Each row comes from the steps of one walk. Every step used is in the known rows, and no mark comes twice. Write the walk behind each row, first mark first.
Known rows
zegoz -> namef: [ 12.0  45.1  18.3  21.5  20.6  28.6  32.9  42.5   0.4 -27.1  15.8  -6.1
 -38.3   0.8   0.6  15.0  40.9  29.2  47.7 -17.2 -24.4 -37.7   2.9]
tave -> lofa -> ninu: [-86.7  33.6  22.8   9.5  19.1  15.9 -19.1  42.7 -14.6 -44.1  30.4  62.0
 -32.2  20.5  -2.5  26.0  83.3 -22.0  36.4 -51.4  -8.8  -4.5 -33.8]
tave -> lofa -> ninu -> tapo -> namef -> zegoz: [-54.2  12.3   9.4  17.5  30.7   3.8 -17.4  63.1  -3.5 -25.1  17.9  32.9
 -44.2  19.4  14.6  -1.7  79.9 -17.9 -28.0 -22.9  -4.2  18.2  -8.9]
guzu -> zegoz -> ninu -> tapo: [ 11.7  24.9 -15.0  18.9  29.8  18.3  21.9 -22.4   4.3  30.5 -28.4 -22.3
   7.5 -24.1  22.7 -22.8  -4.4  15.6   3.9   6.8 -79.8  28.0  -7.1]
sogi -> zegoz: [ -4.9  56.1  31.2  28.0   9.9  27.3  11.0   3.9 -11.2  11.8  38.5 -19.2
  -9.2   9.3  22.6  12.1  57.8  12.6  28.7 -38.3  -3.7 -10.6   6.9]
namef -> zegoz -> ninu -> tapo -> nivu: [ 23.1  48.2  -6.8  36.6  -3.0   7.7 -27.3   0.3 -15.4  48.0  -7.3 -52.2
  -0.5   1.9  20.5 -17.3  45.1  30.7 -34.4 -14.9 -39.0  40.8 -12.7]
guzu -> zegoz -> namef: [ 26.2  41.7  13.3   7.9  35.6  16.9  41.8  40.5   6.6  -7.3 -12.4 -24.4
 -24.0 -28.3  19.2  12.7 -11.6  21.5  26.4  -3.5 -47.1 -17.7  35.2]
nivu -> zegoz -> ninu -> tapo -> guzu: [  1.9  51.7  10.0  17.4  12.2  -2.3  12.2 -19.0 -11.1  38.3  -5.9 -30.2
  33.8  -9.4  18.1 -28.1  63.9   6.0 -26.3 -21.6 -35.5  46.1 -26.0]
tave -> lofa -> namef -> zegoz: [-44.1   3.9  27.6  19.4  21.4   1.3 -37.2  77.9 -26.3 -66.9  35.6  -6.4
 -74.9  11.7 -15.1  -3.0  65.7  13.3 -36.3 -15.3   9.7 -14.2 -20.9]
lofa -> ninu -> tapo: [-57.0  40.6  -7.0   7.3  44.7  -0.6 -18.4  -9.8   4.5 -12.1   2.2  37.3
 -12.7  32.7   6.1 -10.3  54.8 -26.3  32.6 -42.3 -29.9  -1.5 -40.9]
namef -> zegoz -> guzu: [  5.4  45.1  24.9  42.6   9.2   4.3   7.1  27.2   3.1  27.0  17.7 -62.6
 -23.6   8.1  45.4  -6.8  44.0  18.9 -42.0 -33.6   0.5   9.1  -9.2]
sogi -> tapo -> guzu -> zegoz: [ 33.8  56.6   0.0  23.1  84.1 -17.8  21.4   6.4  -2.6   2.9  22.8 -64.9
  16.0 -25.6  51.5  -7.8  43.0  41.3   1.5 -21.0 -39.4  57.7  -0.8]
sogi -> tapo: [ 16.5  35.7  26.1  50.9  58.6   8.9   8.6   7.4 -12.8 -12.1  42.5 -25.6
 -11.2  10.1  16.2  -3.2  73.6  39.3  40.2 -42.9 -19.4   1.7 -20.2]
tapo -> guzu: [-16.6  79.3 -19.0  13.9  37.9  -3.1   1.5  17.7  -0.1 -20.4  34.8 -30.0
  -9.7   1.6  30.6   2.1  75.7   6.8   2.6 -21.5 -25.4  30.2 -33.3]
sogi -> tapo -> nivu: [ 27.7  57.7  30.2  38.5  66.6   8.7 -22.7   2.7 -35.7   7.9  51.2 -41.2
   1.6 -17.4  26.8  11.3  89.7  57.0  22.2 -44.5 -34.4  28.1 -10.4]
lofa -> namef -> zegoz -> ninu -> tapo: [  2.2   4.4  -7.4  20.1  15.4   0.4 -26.0   8.0 -10.4  -9.6  12.7 -30.4
 -36.3  15.0 -14.1 -48.2  15.4  19.0 -37.6   2.3 -18.4  -5.5 -35.0]
namef -> zegoz -> ninu -> lofa: [-10.5  49.5   9.6  35.1 -29.2  35.3 -16.6  11.9 -15.8   3.9  -2.6 -26.5
  25.4  34.7  15.7   5.4  27.2  22.4 -16.6  -5.6 -10.9   0.8 -14.3]
namef -> lofa -> ninu: [-52.6  47.5 -18.1  22.6  -1.7   5.8 -24.4  45.0 -40.5 -42.7   1.6  14.8
  -9.2  52.3   2.5  28.9  63.9 -30.4  62.3 -55.1  16.3 -22.5 -38.4]
nivu -> zegoz -> namef -> lofa: [ 12.3  40.0  42.9  29.6 -15.1  10.2  25.0  72.5 -43.5 -21.1 -15.3 -34.4
 -10.2  11.3  -2.4  27.8  64.6  14.6  29.4 -35.1  21.6 -41.9  23.2]
lofa -> namef: [-26.5  25.6   8.8   5.4  45.4   9.9 -27.2  21.8 -19.8 -57.5  50.7   2.5
 -52.2   5.1 -19.3 -12.8  41.0   2.9   6.6 -15.1 -15.0 -33.8 -36.6]
sogi -> tapo -> guzu -> zegoz -> namef -> lofa: [ 52.8  44.9 -18.0  31.5  64.5 -14.3  38.9  49.3 -24.5 -23.5  -7.3 -85.8
  17.4 -19.9  43.5   8.6  34.8  71.1  29.1 -10.5 -21.8  29.6  11.8]
sogi -> zegoz -> namef -> lofa -> ninu -> tapo -> guzu: [ -4.4  53.9 -23.4  12.5  12.5  -2.8  23.1  33.3 -20.6 -13.6 -12.2 -32.7
  18.3  24.5  25.4  15.1  48.4  36.7  50.9 -23.8   7.4  -0.2   1.1]
guzu -> zegoz -> ninu -> tapo -> namef -> lofa: [ 29.7  11.1 -39.8  26.4  21.1  23.8  25.5  23.4 -22.2  14.5 -25.6 -39.4
   4.1 -28.3  33.2 -12.0   1.4  18.7  -3.2  26.5 -61.6  28.6   1.6]
tapo -> guzu -> zegoz: [  0.9  78.0 -20.9  -0.2  51.9 -14.1  12.1  14.0   3.4  -1.0   6.3 -49.0
   2.2 -24.4  49.0   1.0  28.0   3.5 -15.0  -8.7 -47.2  49.5   0.8]
guzu -> zegoz -> ninu -> tapo -> namef: [ 31.2  18.5 -18.2  16.2  39.0  28.1  30.4  -4.6   6.3  33.2  -7.5 -21.5
  -0.1 -40.8  35.6 -23.5  -9.2  11.4 -17.9  21.9 -79.1  35.6   7.8]
tave -> lofa -> ninu -> tapo -> guzu -> zegoz -> namef: [-51.6  29.5 -12.7 -16.1  58.6 -10.8  14.6  44.7   5.8 -37.1 -22.7  21.8
 -12.1 -15.4  21.0   4.2  41.2  17.1   7.3  -8.2 -46.5  34.9  -4.8]

Which walk is each row?
[ -2.3  66.6 -36.4 -10.5  30.3 -15.8  24.5  52.6 -14.0 -29.0 -23.0 -33.9
  14.7  -4.0  32.3  20.8   6.9   6.3  29.7 -18.2 -14.6  18.8   6.9] : tapo -> guzu -> zegoz -> namef -> lofa -> ninu
[  2.3  23.8 -12.6  28.4  57.7  22.6   9.1  25.1   4.0  -9.2  29.3  -5.7
 -40.5  -6.4  24.1 -19.1  69.0   8.5 -12.4  12.1 -47.9  11.2 -13.9] : ninu -> tapo -> namef
[ 15.1  50.7   7.7  26.9   7.2  33.8  -3.7 -37.8 -24.1  58.6  17.0 -32.1
  28.3 -21.9  25.4  -2.2  49.4  51.5  13.3 -17.7 -49.3  35.4  -7.1] : sogi -> zegoz -> ninu -> tapo -> nivu
[-49.9   5.5  10.4  18.7  40.3   6.5  -5.2  54.5   2.0  -8.8  20.8  13.5
 -34.9   0.2  35.2  -4.7  69.4   6.3 -45.0 -20.9  -9.5  28.3 -15.9] : tave -> lofa -> ninu -> tapo -> namef -> zegoz -> guzu
[  7.0  42.5 -21.0  -4.7  37.5  -4.9  -6.6  46.2 -36.1  -8.3 -51.3 -28.0
   3.9 -14.7  22.2  23.7   6.3  27.1  29.3 -11.3 -46.2   6.5  25.1] : guzu -> zegoz -> namef -> lofa -> ninu -> tapo -> nivu
[-44.0  32.4  16.0  10.2  20.7  15.7 -55.5  39.3 -30.9 -66.5  24.2 -18.6
 -12.7  38.8  -4.4   1.6  33.6  22.4 -35.3   8.2   3.5 -31.7 -17.3] : ninu -> lofa -> namef -> zegoz
[  9.2  34.8  -5.2  37.1  -1.9  25.1  25.7  78.2 -32.8 -51.5 -10.1 -27.3
 -32.9  15.9  -1.7  31.2  54.0  35.0  63.3 -16.2  -2.6 -45.9  -6.0] : zegoz -> namef -> lofa
[-34.9  32.4  44.2   3.6  -4.3  31.8 -26.7  -5.8 -41.7 -19.4  18.8   8.2
  39.2   4.3 -18.1  -0.5  30.7   9.8 -19.9 -10.8  -9.8 -21.1 -21.3] : nivu -> zegoz -> ninu -> lofa -> namef
[-14.7  42.5  -1.9   9.2  10.5  42.2   1.8 -10.6 -15.3   4.2 -17.9  -8.5
  46.6 -13.4  26.9  13.9 -14.4  20.5   7.3  10.9 -63.8   9.8  -1.2] : guzu -> zegoz -> ninu -> lofa
[-36.9 -15.9   5.1  25.4  11.7   6.1 -28.1  43.9 -18.9 -41.6  11.2  -6.1
 -52.3   2.3 -17.4 -29.9  53.3  34.2 -42.9   8.7 -17.9   4.4 -36.7] : tave -> lofa -> namef -> zegoz -> ninu -> tapo
[-67.8  10.1   3.8   9.2  48.1  16.1 -10.6  45.4  -6.6 -40.0  30.5  59.8
 -36.9   5.1   8.1   6.1  87.3 -12.0   5.8 -16.9 -27.7  11.8 -25.4] : tave -> lofa -> ninu -> tapo -> namef
[-43.3  25.6  -4.9   5.5   9.3  50.3 -29.9 -11.7 -34.0 -48.4  31.4  18.8
  23.1   8.3 -18.6  -1.2  17.4  31.9  12.2  15.0 -38.1 -27.1 -55.3] : zegoz -> ninu -> lofa -> namef
[ 17.6  48.8 -32.7   2.2  70.1 -14.0  33.8  17.4  15.8  -7.0 -27.7 -50.9
  -6.1 -27.2  37.9 -16.4  23.6  41.4 -10.3  18.5 -70.9  40.1   6.8] : ninu -> tapo -> guzu -> zegoz -> namef
[ 12.5  40.9  -2.1  15.6  11.0  25.3  22.8  -8.1  -1.7  26.7  -4.4 -18.1
   8.6 -28.7  23.3  -1.2 -13.1   3.1  12.4 -11.0 -58.0  15.6  -0.1] : guzu -> zegoz -> ninu
[ 58.8  21.2  32.2  58.6  61.3  12.2  27.0  36.3  -2.0  26.0  63.1 -72.5
 -14.9 -14.1  54.9 -17.4  55.1  49.4 -41.3 -25.2   2.2  23.2  11.4] : sogi -> tapo -> namef -> zegoz -> guzu
[-41.7  27.4  15.9  10.5  31.0  21.4 -45.0  28.3 -24.8 -49.7  27.5 -35.7
  -0.6  18.6  16.6  -1.6  28.4  40.9 -54.7   9.9  -2.8 -21.1 -24.2] : ninu -> lofa -> namef -> zegoz -> guzu
[ 40.2  23.6  23.7  45.5  71.0  22.8  19.6  30.8  -9.5 -10.9  72.0 -20.1
 -19.7 -12.9  28.5  -4.8  69.5  32.1  14.4 -21.7 -19.2   7.8  -1.2] : sogi -> tapo -> namef
[-16.5  33.4  -5.8  10.4  37.9  -4.4 -15.0  29.1  10.0   5.9  17.3  15.0
 -25.4  30.5  22.3 -17.2  43.7 -34.7 -20.7 -27.7  -6.9  12.2  -4.5] : lofa -> ninu -> tapo -> namef -> zegoz
[ -5.1  19.9  16.5  19.3  31.9  -5.2 -19.9  31.6 -11.0 -19.5  40.6 -52.6
 -48.2   2.4  11.8 -23.8  26.1  18.4 -55.7 -17.3   7.3 -15.9 -24.4] : lofa -> namef -> zegoz -> guzu
[ -1.8  47.1  35.3  31.0  21.9  30.2  26.9 -10.5  -3.8  33.4  42.7 -44.1
   4.8 -13.7  49.6   8.0  50.3  37.2   5.6 -33.7  -9.9   0.1  -3.2] : sogi -> zegoz -> guzu
[-52.6  28.7  46.4  -5.5  33.3  -0.4 -22.6  46.5 -31.8 -15.2  -7.8  34.8
  -8.5 -12.4  -2.0  19.6  89.3  15.8   3.8 -39.9 -21.4  11.3   3.7] : tave -> lofa -> ninu -> tapo -> nivu -> zegoz -> namef
[ 25.4  34.1  -7.1  17.7  15.2  12.5  32.2  70.2 -24.3 -28.3 -38.5 -44.6
 -20.6 -11.7  17.0  27.5   2.4  29.3  40.0  -0.6 -25.9 -24.7  33.2] : guzu -> zegoz -> namef -> lofa
[-20.0  55.6  32.8 -10.4  40.5  -8.5 -21.9   8.9 -24.4  19.5  -7.6  13.4
  12.2  -1.2   4.2   6.6  56.7  -1.3  12.5 -49.5 -25.0   5.3   7.7] : lofa -> ninu -> tapo -> nivu -> zegoz -> namef
[ 17.7  18.3   9.5  35.4  -5.7  20.8  15.1  26.7 -39.8  21.8  -6.5 -26.8
  13.8  -4.1   9.6 -10.5  63.5   4.2 -15.6  -9.4 -12.3  10.1  -9.4] : nivu -> zegoz -> ninu -> tapo -> namef -> lofa
[-14.8  28.4  25.6  14.8   4.2  -6.4  10.7  53.7 -35.2 -17.7 -37.8  -3.8
   2.7  27.9  -8.7  10.5  58.8  -1.4  31.3 -43.8  13.1 -32.7   8.8] : nivu -> zegoz -> namef -> lofa -> ninu -> tapo
[ 20.3  44.6 -15.5   7.1  36.6  15.0  -5.8 -23.4 -16.8  46.9 -21.6 -36.6
  18.8 -48.2  32.6 -10.2   4.9  29.5 -12.3   7.0 -89.4  50.7  -0.8] : guzu -> zegoz -> ninu -> tapo -> nivu
[-20.2  56.1 -34.8  16.2  60.7  -9.8   1.5   2.1   7.2 -14.8   5.9 -31.9
 -13.5   3.8  32.0 -22.9  83.0  23.0  -7.6  -2.1 -51.2  44.7 -42.1] : ninu -> tapo -> guzu
